Each row comes from the steps of one walk. Every step used is in the known rows, and no mark comes twice. Write the walk behind each row, first mark first.
Known rows:
lapi-pere-gezal: [ 31.9  22.5 -17.6 -12.1 -52.1 -47.6   1.5 -18.2  12.8 -68.5 -14.3  39.1
 -12.9  -4.4 -64.1 -22.7 -29.4  13.8  -8.4  -8.3  -5.0 -18.1  29.0  44.1
   2.7 -44.2 -30.4  68.5   7.2]
talu-dagi-pere-fubu: [ 21.5  35.0 -16.0 -23.0  40.9  -4.5  -4.2 -44.2 -31.2  34.4  -1.6 -42.6
  -1.0  84.7  17.0  11.9 -40.3 -21.6  26.9  11.1  11.5  -7.4  38.9  -7.7
  12.1  27.7  12.5  -4.1 -16.8]
gezal-pere-fubu: [  9.0  27.5 -25.2  39.3  -0.6  -4.8  13.4 -24.5  20.8   1.4   1.5  -0.7
  70.5  32.8 -43.3   2.0  -1.7 -29.4   5.9 -10.7 -25.9  -1.1  17.0   0.8
   3.5   4.1  24.3  20.8  18.3]
fubu-talu-dagi-pere: [-22.2  -2.1 -43.1 -29.0  28.3  -4.3  11.4  -5.1 -33.8  54.7 -39.1   0.8
   1.5  -4.0  57.0  14.8  -9.4   1.4  26.4   5.4   8.7  13.5 -18.9 -50.9
  62.2  73.8 -42.4 -15.4 -47.1]
lapi-dagi: [ 21.9 -13.7   1.0 -21.1   8.6  31.1 -33.8  -3.2 -14.1 -29.4   2.2  -1.2
 -24.8  12.0 -50.8   7.4   1.1 -30.6   7.7 -10.3   6.7   1.0  -0.6  -9.4
  -9.6 -40.7   3.8  37.9 -26.7]
talu-lapi-dagi-pere-fubu: [ 44.8 -15.5  40.1 -25.9   5.5   4.7 -26.8  -0.4 -20.4   6.0  20.5 -27.5
  13.1  70.4  -0.9   1.9  12.8  10.5  20.2  21.3   3.6  13.9  10.5 -15.4
 -41.9 -61.5   4.6 -36.4  -0.6]
fubu-lapi-dagi: [ 40.7 -12.6  -7.6  -9.2   1.8  45.4  -9.9  10.6  18.9 -34.5   2.5  -6.1
 -30.7 -22.2  -5.1   7.5  21.5 -22.0  -3.3   9.0 -12.1  -3.9 -15.6 -14.1
 -20.2 -26.2  -8.0  10.7 -28.6]
talu-lapi-fubu: [ -2.7 -11.7  72.9  19.3   4.5  24.0 -17.1  25.3  -0.6   3.6   1.4  30.1
  -9.2 -10.9 -32.8 -42.4   8.7  -6.5   7.5  -7.0  13.2   8.6 -27.1  -2.0
 -50.7 -17.6  58.4  -5.7  -0.7]
lapi-pere-fubu: [ 28.3  34.0 -20.1  27.5 -14.4 -14.4 -28.6 -31.3  18.2 -50.8  23.7 -18.2
  -1.4  26.4 -54.2 -17.0 -50.5  22.0  15.1  -9.3  10.4  -0.5  35.5  21.2
  -3.7 -16.7  14.9  46.5  10.9]
pere-talu: [-42.8  -1.7 -14.3   8.4 -23.7   8.6  -9.5  -1.2 -27.8  22.4   3.3 -13.8
  -1.6 -15.3 -29.3  17.2 -46.4  -1.5 -38.0 -35.8   2.1  12.5  -8.5  -2.1
   4.6 -21.0  11.3  -9.8  11.9]
fubu-pere-talu-lapi: [-53.2 -24.8   8.4  -7.6 -18.9   0.8  16.1  12.6   7.1  43.3   5.1  -5.2
  -1.0 -32.4  18.5  21.4   4.8  39.9 -31.0  18.2  -9.1  12.2 -31.5 -28.2
   8.5  -6.4   8.6 -37.6  42.4]
dagi-pere-fubu-talu: [-22.9   8.3 -57.2  27.7   5.3  -5.1   5.8  -8.3  -8.5  41.0 -12.4 -20.1
  69.7  15.4  52.0  -2.8   3.0  21.7  21.0  12.7 -15.6  27.6  -3.6 -10.1
   0.1  31.8 -13.7 -33.1  -9.5]
pere-fubu-lapi: [ 22.6  26.4  -9.1  42.4  10.5  37.9  21.9  -7.9  33.7 -16.1   4.7 -32.6
  19.8   0.0   3.6 -13.3  -2.3  -1.2 -15.5   2.5 -23.1  -3.4   9.3  14.4
 -40.3  10.2  40.4  -7.4   2.6]
dagi-pere-fubu-lapi-gezal: [ 72.0   8.0 -14.2   7.1 -20.7  -6.7   7.9   3.7  25.3 -23.1  19.4 -22.6
  13.6  15.3  49.3   2.2  29.4  -2.7  18.0  43.6  -6.9   4.9  25.7  24.4
 -52.6 -37.0 -35.9 -24.7  20.8]
dagi-pere: [  0.7  -7.6 -26.1  -6.1  -1.5 -10.9  -7.8  -0.5 -25.0  47.5 -22.3  41.3
  44.5  21.7  20.1  10.7 -11.5 -18.3  15.5  22.1  -2.8  11.0 -23.4 -35.7
  -3.6   3.0 -35.0 -26.6   2.5]
fubu-talu-lapi-dagi: [ -6.4 -43.7  39.1 -18.3  -1.5  33.3  -2.1  40.7  -9.0 -24.2 -10.5  -4.7
 -18.7 -46.1 -14.4 -11.9  40.1  32.8  -8.2 -21.3   5.5  36.0 -36.5 -35.9
   6.6 -14.8  -3.8  -0.9 -37.2]
lapi-pere: [ 17.3   9.7 -22.0  10.2 -22.7 -18.9 -25.6  -8.1   8.5 -37.9  -1.5  33.0
 -14.2 -15.8 -49.4 -10.1 -43.1  12.5  11.8  -7.7  15.3   2.2  -2.7 -10.4
  20.8  -7.7 -20.5  45.9   1.0]
talu-lapi-dagi-pere: [ 34.9 -39.8  40.7 -44.4  -5.1   1.6 -26.5  19.3 -32.3  16.8  -5.4  25.9
   4.4  30.1   6.1   8.0  19.5   1.3  16.6  23.9   9.0  19.4 -28.3 -47.8
 -16.5 -52.5 -32.6 -39.0 -10.1]
talu-fubu-pere-lapi: [-57.0 -14.2  16.7  23.8  43.3 -27.0  10.1  -1.6  33.4  15.0  12.8  53.3
  21.2  -1.0  14.2   3.7  41.2   7.0  -7.7  18.6  -8.4 -44.3 -15.2  10.9
   8.7  37.3  41.6  -2.6  60.5]
talu-fubu-lapi-gezal: [ 34.5   8.8  48.2  16.1  15.0  30.1  11.4  39.8  31.2 -59.3   7.8   8.9
 -53.1 -32.5  -9.3 -26.6  22.7 -13.8 -11.4  25.9  11.6 -18.4   6.6  37.0
 -48.9  26.5  -3.8  33.4  25.2]
gezal-pere-lapi-fubu: [-16.9 -21.5  10.6  46.5 -12.1 -42.5 -11.9  -9.1  21.7  14.8  18.5  79.5
  70.7  -8.7 -24.6   0.3  46.8 -34.0  15.9 -43.3 -14.6 -22.0 -20.2  11.9
  12.9 -42.5  43.3 -16.7  24.2]

Which walk is each row?
[ 50.6  12.5 -10.6  11.8  11.5  51.1 -10.2 -12.9  30.6 -45.7  26.9 -55.1
 -20.1  18.1  -9.3  -1.4  11.1 -14.1   1.2   7.8 -17.0  -3.3  24.5  18.6
 -41.5 -35.2  29.1  12.8 -17.9] => pere-fubu-lapi-dagi
[-12.2 -37.3  -0.7   3.0  -7.1 -56.4  -3.9   0.0 -21.6  41.2  -2.2  70.5
  73.6  14.9  29.4  23.6  22.2   3.5  -0.2 -18.6  -5.8  -6.2 -32.4 -21.9
  14.2 -41.6 -10.5 -70.7  27.6] => dagi-pere-lapi
[  8.6  23.9 -29.0 -18.7 -24.4  -7.3  -3.9 -22.1  10.0 -23.2  18.0 -38.4
 -88.1 -36.7   4.9  25.2 -75.1  27.0 -19.7 -18.6  24.3 -11.0  12.4  -4.8
  62.8  12.1 -23.0  12.6 -14.6] => fubu-lapi-pere-talu-dagi
[-33.7 -33.8 -15.2 -21.0  25.2 -46.2  15.1  -6.3 -31.6  47.0 -16.8  30.1
  29.7 -11.7  68.9  28.4  22.5  22.7  10.8 -36.4   8.8  -3.5 -25.8 -37.2
  80.4  26.9 -17.2 -59.6 -21.9] => fubu-talu-dagi-pere-lapi
[-31.5  11.9  -6.2   4.2  39.7  33.1 -12.5  -8.9  -6.9  10.2 -12.6 -20.9
 -47.4 -25.5   5.8 -23.0  -4.9 -19.3  32.2 -25.3  22.9   1.3  -0.2  -2.4
  27.4  66.5  39.9  38.4 -61.1] => lapi-fubu-talu-dagi
[ 10.9   7.7 -15.0 -44.2  33.8  -7.9  -2.0 -20.7 -42.0  45.4 -26.6  10.2
 -12.8  42.0  21.3  18.6 -31.9 -29.7  24.6  13.0  16.0  -7.5   1.7 -41.8
  36.1  37.2 -23.7  -7.7 -23.7] => talu-dagi-pere
[ 38.3  13.4  24.2  26.8  -3.4   3.4  26.0  31.7  51.8 -43.0   5.7  37.6
  -8.0 -34.7 -14.0 -10.1  43.1 -33.4  -3.2  32.1  -7.5 -22.0   0.3  20.9
 -15.8  35.2 -29.5  34.2  34.5] => talu-fubu-lapi-gezal-pere
[ 23.9 -23.6  33.2  -0.7 -23.4 -15.7  13.0  34.5  -5.0 -13.3   5.7 -21.9
  27.1  -5.9  41.1 -17.3  46.6  52.0  14.9  15.6   9.9  41.5   2.7   3.3
 -31.9 -25.4 -29.7 -37.4  12.4] => dagi-pere-fubu-talu-lapi-gezal
[-34.1  11.8  -1.7 -27.6   8.9  14.4  -3.9 -22.3 -41.2  19.4  -0.4 -47.4
 -56.5   6.5 -28.1  27.8 -69.5 -12.9 -27.6 -45.4  23.3  -4.6  16.9  -9.0
  44.4  12.5  21.7   8.8 -17.1] => pere-talu-dagi
[-38.3 -23.0  50.7  -0.1 -27.7   8.1   7.1  25.1 -29.6  19.8  -0.5 -11.1
  -2.2 -26.2 -31.9   4.1 -28.9  29.7 -53.3 -36.8   8.4  25.7 -26.8 -19.0
  -8.0 -33.7  23.9 -41.4  23.2] => pere-talu-lapi
[ -6.5   9.2 -40.3 -16.8 -15.7 -19.5  34.9 -18.5  33.0  -7.9 -28.4  32.6
  19.7  -1.5  -2.1  -1.7  33.3  -8.4  -6.1  40.0 -40.6 -26.8  17.7  28.5
 -12.7  -3.6  -7.1  43.1  20.7] => fubu-pere-gezal
[ 19.1 -15.2  56.3  12.2 -16.0  16.3  21.3  35.5  11.6 -58.8  10.7 -39.5
  -5.1 -33.1 -17.4 -32.1  45.7  50.3  -8.5 -24.5  13.1  35.6  11.3  23.7
 -36.4 -25.3  19.6   6.7   7.1] => pere-fubu-talu-lapi-gezal
[-66.7  16.9  22.1  23.4  10.9  17.9 -13.4   6.0 -24.3  19.9  10.0 -16.5
 -20.3   5.3 -37.0  -1.4 -60.5  -5.2 -38.3 -16.0  15.6  -5.7   3.2  21.3
 -11.8  31.0  30.7   7.7  28.0] => pere-talu-fubu
[ 15.8 -38.9  15.2 -54.9 -35.9 -24.4  16.6  27.5 -17.8  -6.4 -31.3  21.6
  18.7  -6.1  27.4  -8.4  52.7  32.7  -4.0  16.0 -15.0  20.9 -11.1  -2.7
 -10.3 -52.1 -58.6 -28.3 -25.4] => fubu-talu-lapi-dagi-pere-gezal
[-14.1  31.5 -40.7  14.8  30.2   5.7  33.5 -31.0  11.9   8.3 -12.2 -43.0
  25.6   8.0  -8.3  10.1  -3.4 -11.6  14.1 -27.3 -13.2   1.4  24.6 -12.1
  69.3  75.8  20.3  30.5 -34.6] => gezal-pere-fubu-talu-dagi
[-14.5 -28.4   1.1  26.6 -13.2 -50.2  18.0  -0.5  13.2  10.1  -0.6  81.0
  88.3 -14.3 -31.8  23.7  40.7 -17.9 -11.6 -51.7 -22.0 -13.1 -28.4 -16.7
  43.8 -32.8  13.6 -27.0  33.8] => gezal-pere-lapi
[-36.3 -20.3  35.0   2.0 -32.8 -13.4 -32.9  16.0 -31.5  73.5  15.8   9.9
   9.1  10.4  30.7  -3.4 -18.8  14.4   3.4   9.1  14.6  21.3 -28.5 -13.4
 -35.0 -44.9   6.2 -76.3  18.5] => dagi-pere-talu-lapi-fubu
[-29.6   4.7 -16.8 -13.1  36.7  25.5  22.9  -3.7 -17.0   7.2 -32.6 -18.2
 -31.8 -33.2   2.1  -0.2 -14.6  -2.3   3.0 -34.9  11.5   7.7 -10.7 -30.4
  59.4  76.0   7.0  27.6 -54.3] => fubu-talu-dagi
[-10.1  17.7 -31.6  -2.5 -11.7 -12.5   6.9 -23.2  45.2   0.2  -6.7  29.0
   0.9   5.8   2.8 -26.2  40.4 -28.3  23.4  44.8 -32.9 -36.4  21.9  57.6
 -40.4 -13.9  24.5  52.2   8.8] => lapi-fubu-pere-gezal
[-14.9   3.8  -8.9  11.5  -7.3  21.9  -8.1   6.7  23.1   0.5  28.7 -14.8
 -23.1 -13.9 -11.8  27.6  -3.2 -27.3 -24.2  10.8 -14.7 -19.0  -1.9   8.0
  11.7  11.7 -14.3   4.2  15.7] => gezal-pere-talu-fubu-lapi-dagi
[-10.0  19.3 -30.4 -34.6   5.2 -25.5   8.2 -21.4 -16.3  27.1 -33.1   2.9
 -12.0  14.2  48.5 -19.1  10.2 -18.3  35.4  12.2  -2.9 -13.5  23.7  30.1
  12.5  27.9 -15.0  15.2 -50.9] => lapi-fubu-talu-dagi-pere-gezal
[ 66.6  14.6  10.6  22.5 -10.6  26.5  15.7   8.5  37.9 -70.9  24.3 -41.6
 -17.7 -11.6  -5.8 -14.6  27.4  -1.8  -6.0   4.0  -3.3  -0.9  35.2  47.9
 -58.0 -35.6  13.9  19.5  14.7] => pere-fubu-lapi-gezal
[ 14.9  31.1   6.7  33.2   8.8   3.5  -5.9  12.5  45.8 -46.7   6.2  29.6
 -42.2 -32.6 -11.7 -26.4 -35.1  18.8  -6.1  30.9  10.7 -24.7  -6.9   9.2
  -3.4  62.8 -15.4  37.8  17.5] => talu-fubu-lapi-pere
[-19.7  31.5 -16.3   5.6  45.9  30.3  20.5 -25.9  -6.1  -6.6  -8.0 -70.7
 -18.1   9.9  -2.5  -6.5 -22.1   8.2   3.9 -35.1   6.9   5.5  31.1   2.0
  36.1  63.9  45.9  32.1 -45.0] => pere-fubu-talu-dagi
[-31.4  -4.7  -0.6 -22.9   6.2   1.7 -54.7  -4.1 -44.9  38.2  22.6 -20.3
 -29.0  53.4   2.4  26.4 -41.1 -15.3  -0.4  25.3  17.5  -4.5   5.8   5.0
  -7.6 -13.8 -31.7 -14.4  12.2] => lapi-dagi-pere-talu-fubu
[  2.8  -0.8   8.7  -0.5 -23.0  -8.7  -4.6  27.8  -0.7   6.2  23.6  -9.9
 -32.6 -12.9  51.9  13.2  -7.5   4.7 -15.0  43.7  15.7  -4.7   4.4  30.6
 -34.1  -0.9 -55.7 -34.5  44.7] => dagi-pere-talu-fubu-lapi-gezal
